Each row comes from the steps of one path. Every step used is in the known rows, and no mark comes twice. Write the path behind each row, first mark first.
In the rows, zero is written as 128.
Known rows
tusa > sofisum > fados: [136  77 125 119 147 123  90 116  73 135 127 131 181 147 131 147 138 173
 149 136 122]
funo > natad > fados > radisav > tusa: [127 159 117  74 127 108 118 137 152 129 143 101 119 124 139 144 211 128
 117 104 217]
natad > fados > sofisum > tusa > radisav: [144 138 148 113 130  80 149 145  83 157  57 116 149 120 134 128 130 117
 133  62 192]
funo > radisav > fados: [128 186 146  87 124  98  83 141 150 160  66 104 126 128 114 174 154  84
 150 121 126]
radisav > fados > sofisum > tusa: [133 180 177 114 153  96 139 152 138 168  94 116 108 133 103 159 103  77
 148 108 153]
funo > natad > fados > sofisum: [135 201 120  96  94 105 105 174  77 168 102 114 130 131 182 154 158  47
 118  93 145]
radisav > tusa > natad > fados > sofisum: [147 159  79 102 117 102 120 134 106 139 126  95 119 116 161 124 144  65
 116  81 167]
tusa > natad > fados > sofisum: [148 206  81 119  95 105 100 150  73 142 104 102 129 120 184 135 121  47
 132  80 119]
radisav > fados > natad: [115 149 148 106 110 125  90 106 147 135 111 117 140 156 129 159  86  77
 151 134 160]
natad > fados > radisav > tusa > sofisum: [147  88  87  98 131 107 106  92 144 101 137 105 131 115 128 147 200 177
 126 130 197]
fados > radisav > tusa: [136 120 121  97 149 107 133 129 150 127 127 101 104 126 102 175 189 190
 136 135 175]
tusa > sofisum > fados > natad: [125  74 137 122 114 129  92  91  90 122 140 131 195 170 132 137  99 132
 134 143 180]
tusa > sofisum > fados > radisav: [141  99 126 126 138 114 108 122  98 115 134 108 172 144 111 152 153 207
 147 140 143]
tusa > natad > fados: [136 191  77 108 119 117  80 130  89 126 113 114 135 118 183 131 137  99
 142  89 128]
funo > natad > fados > sofisum > tusa: [129 203 157  95 123  97 138 172 102 171 114 127 117 127 156 144 145  43
 109  82 205]
sofisum > tusa > natad > fados: [131 197 113 104 145 112 116 132 113 127 120 126 118 114 155 119 130  92
 134  79 188]
funo > natad > tusa: [133 133 159  88  95 117  96 132 123 169 125 130 106 142 167 158 155  77
 126  92 132]
sofisum > tusa > natad: [124 175 131 110 154 113 115 124 133 144 119 129 103 122 139 133 101 110
 132 105 165]
funo > natad > tusa > radisav > fados > sofisum: [140 108 180  94  73  93  91 133 151 186  93  91 134 144 148 120  91  33
 134  51 121]
funo > radisav > tusa: [133 132 129  75 139  95 110 129 142 159  84 109 104 123 103 177 198 124
 119 125 180]
funo > radisav > tusa > natad: [132 160 104  80 127  99  90 114 157 150 111  97 101 115 123 143 167  87
 108 112 173]
sofisum > fados: [132 126 143 115 158 119 119 157  61 146 112 124 168 152 121 157 149 165
 163 112 128]
radisav > tusa: [131 105 120  92 161 116 119 124 125 147 116 120 110 127 119 170 175 167
 134 132 154]

Write each row's path
[133 124 118 106 158 115 129 130 133 115 166  83 147 141  98 124 157 177
 143  98 186] => sofisum > fados > radisav > tusa > natad
[151 184 108 115 112  99 121 164  56 149  77 115 132 126 167 165 164  91
 139  95 126] => natad > fados > sofisum
[140  69 103 104 141 110 106  86 165 116 146 109 113 120 108 161 174 195
 124 159 169] => fados > radisav > tusa > sofisum
[150  70 150 105 101  99 106 106 104 153  72 118 137 132 143 146 139 145
 146  69 114] => natad > tusa > radisav
[153  45 154 116 117 119  95 100  88 135 136 134 163 158 132 138 147 150
 147  98 129] => natad > tusa > sofisum > fados
[137 205 111 113 135 102 137 134 136 110 124 105 110 111 142 126 147 128
 136  81 215] => sofisum > tusa > natad > fados > radisav
[143 181 104 109 119 102 123 152  99 112  95 107 134 124 144 169 195 163
 150 106 153] => natad > fados > radisav
[137 177  87  75 119  98  89 116 137 136 111  94 117 108 143 128 189  68
 113  85 198] => funo > radisav > tusa > natad > fados
[156  91 171 113  85  89 107 119 126 169  67  91 141 138 129 136  96  67
 155  56  99] => natad > tusa > radisav > fados > sofisum
[133 116 175 104  86 122  97  94 155 134 121 118 127 166 133 154  99  59
 151 101 161] => radisav > fados > natad > tusa
[120 121 154 117 125 126 116 126  76 133 123 124 183 178 124 152 115 120
 147 119 180] => sofisum > fados > natad
[131 105  97  80 114 112  87 105 166 119 160 104 130 117 146 133 194 132
 104 125 215] => funo > natad > fados > radisav > tusa > sofisum
[156  53 152 124 106 109 112 104 108 118 147 110 155 155 116 147 166 180
 149 104 144] => natad > tusa > sofisum > fados > radisav
[138  83 182 115  96 122 121 110  85 133 134 126 166 187 126 147 129  99
 147  89 184] => sofisum > fados > natad > tusa
[136 142 142 122 142 111 136 156  79 129 117 105 157 150 106 163 173 192
 163 116 148] => sofisum > fados > radisav
[153  62 128 112 100 115  79  84 119 140 120 136 120 135 154 161 144 135
 132 116 109] => natad > tusa > sofisum
[137 122 162 118 137  80 148 139 103 172  64 112 132 124 116 140 102 124
 130  85 167] => fados > sofisum > tusa > radisav
[134  95 144 105 170 110 152 145 114 122 141  95 149 145  80 154 195 209
 150 116 192] => sofisum > fados > radisav > tusa
[135  39 182 115  86 111 114  90  86 140 103 111 197 177 123 116 106 129
 147  60 190] => sofisum > fados > natad > tusa > radisav
[139 130 142 115 117  92 105 139 119 168  57  89 154 127 125 142  85  98
 155  91 102] => tusa > radisav > fados > sofisum
[128 200 118  92 104 110 104 158 119 131 120 106 130 125 163 157 193 113
 129 104 173] => funo > natad > fados > radisav
[132 139  92 102 140 109 109 111 163 119 149  86  96 118 121 142 152 156
 128 121 168] => fados > radisav > tusa > natad
